What can hang from each mark:
S: F M
J: D M
R: M
F: M S
M: B F R V
V: D
D: J M V
B: M

In the rows, 128 means zero.
Known rows, with every way that one mark hangs from another:
M{V}: [120 132 135 117 142 112 130 131 116 135 128 128 135 128 118 132 110 135
  87]
B{M{F{S} R V{D}}}: [138 132 120  88 122  95 136 134 123 119 125 104 122 119  94 163  47 115
 101]
V{D{J M{F{S} R}}}: [156 108 119  80 118 118 127 131 118 130 131 138 104  88 102 148  24  91
 171]
V{D{J M{B F R}}}: [150  99 124  57 147 111 137 124 116 130 144 139 105 101  87 153  37 131
 171]
R{M{B V}}: [121 136 130 115 141 102 127 129 116 133 136 114 145 132 105 141 127 143
 128]
D{M}: [133 122 132 153 131 129 124 123 116 128 131 122 126 107 128 132 109 100
 152]
F{M{R} S}: [129 135 122 136 106 105 126 136 131 130 119 102 115 122 117 147  94  91
 190]
B{M{F{S} V{D}}}: [141 135 125  97 119 109 131 133 135 111 122 123 133 118 115 154  52 117
  97]
D{J M V}: [146 117 130  93 136 141 101 123  94 106 144 127 114  96 127 138  58  82
 152]
M{B F{S} R V{D}}: [127 133 117  65 128  82 151 131 123 143 126 135 121 129  82 144  41 154
 129]
S{F M{B R}}: [113 132 144 140 134  93 155 138 140 116 137  99 122 118 106 142 120 159
 115]
D{V}: [130 130 122 108 130 132 114 122 107 111 137 124 125 123 128 130  92 120
 116]
V{D{J{M{B R}}}}: [145 118 119  90 134 113 131 129 130 141 143 129  95 110  95 160  70 131
 156]
D{J M}: [144 114 135 116 134 135 115 129 114 122 135 130 117 101 128 136  92  92
 165]
J{M{F}}: [132 118 131 137 134 129 129 120 140 149 126 129 137 112 129 142  83 132
 108]
J{D M}: [143 127 128 167 127 129 117 128 132 162 127 138 116 102 121 135  83 124
 123]
M{B F{S} V}: [118 141 130  79 124  91 144 130 128 139 119 135 142 142 106 130  70 152
 140]
F{M{B R V{D}} S}: [129 139 121  99 121  80 138 136 126 132 126 121 111 119  92 157  50 123
 165]
D{J M{B F} V}: [142 111 131  54 145 125 115 117 101 111 146 135 124 109 111 140  32 119
 172]
S{M}: [127 133 141 148 123 121 130 132 144 120 133 109 130 113 136 133 131 118
  89]
J{D{M{F R}}}: [145 106 127 126 144 113 128 126 107 159 132 128 114  99  91 138  44 118
 143]
J{D{V} M{B F{S} R}}: [139 135 113 103 117 101 122 123 112 158 130 123 110 115  86 143   4 128
 168]

Rows:
[117 145 129 106 121  76 136 136 120 137 122 103 121 136  96 152  76 117
 186]
F{M{B R V} S}
[129 124 147  85 149  86 150 146 131 113 145 127 109  95  93 156  61 160
  70]
S{F M{B R V{D{J}}}}
[146 119 125 124 137 131 107 119 118 151 134 144 123  96 116 138  19 129
  97]
J{D{V} M{F}}
[131 125 132  57 133  86 136 132 103 142 129 117 121 120  84 148  29 113
 181]
D{J M{B F{S} R V}}
[121 125 136 117 145  94 129 134 114 138 129 104 124 121 105 155  86 113
 120]
F{M{R V}}
[121 148 134 117 118  89 130 135 132 129 118 120 132 132 117 142  82 118
 178]
F{M{B V} S}
[146 116 115 116 114 113 136 125 121 136 127 129 113  93 101 144  38 100
 160]
V{D{M{F{S} R}}}
[125 123 137  80 149  81 155 131 133 134 141 117 126 113  86 154  55 160
  58]
S{M{B F R V{D}}}
[139 130 128  89 111 115 128 128 144 144 122 138 124 123 119 142  58 126
 186]
D{J{M{B F{S}}}}
[124 135 121 113 112  96 143 124 136 155 122 108 123 131  98 148  68 131
 179]
J{M{B F{S} R}}
[120 132 129  93 131  81 145 126 105 145 125 109 130 124  84 143  44 121
 168]
D{M{B F{S} R V}}
[133 137 124 107 123  98 140 126 141 150 122 146 131 110 106 148  30 146
 116]
J{M{B F{S} V{D}}}
[126 119 124  58 154  88 153 127 118 142 137 136 124 127  79 149  52 172
  95]
M{B F R V{D}}
[143 134 130  74 119  99 123 140 134 119 127 150 112 110 114 152  43 116
 173]
F{M{B V{D{J}}} S}
[137 113 128 107 141 132 116 114 102 117 138 127 134 100 123 135  44 107
 126]
D{M{F} V}
[134 110 123  97 144 120 122 115  90 124 141 106 124 103 101 145  37 103
 129]
D{M{F R} V}
[126 136 127  92 122  91 134 134 117 125 120  84 132 138  96 157  69 109
 118]
B{M{F{S} R V}}
[106 137 151 125 147  77 157 141 127 124 136  99 129 117  96 146 100 165
  74]
S{F M{B R V}}
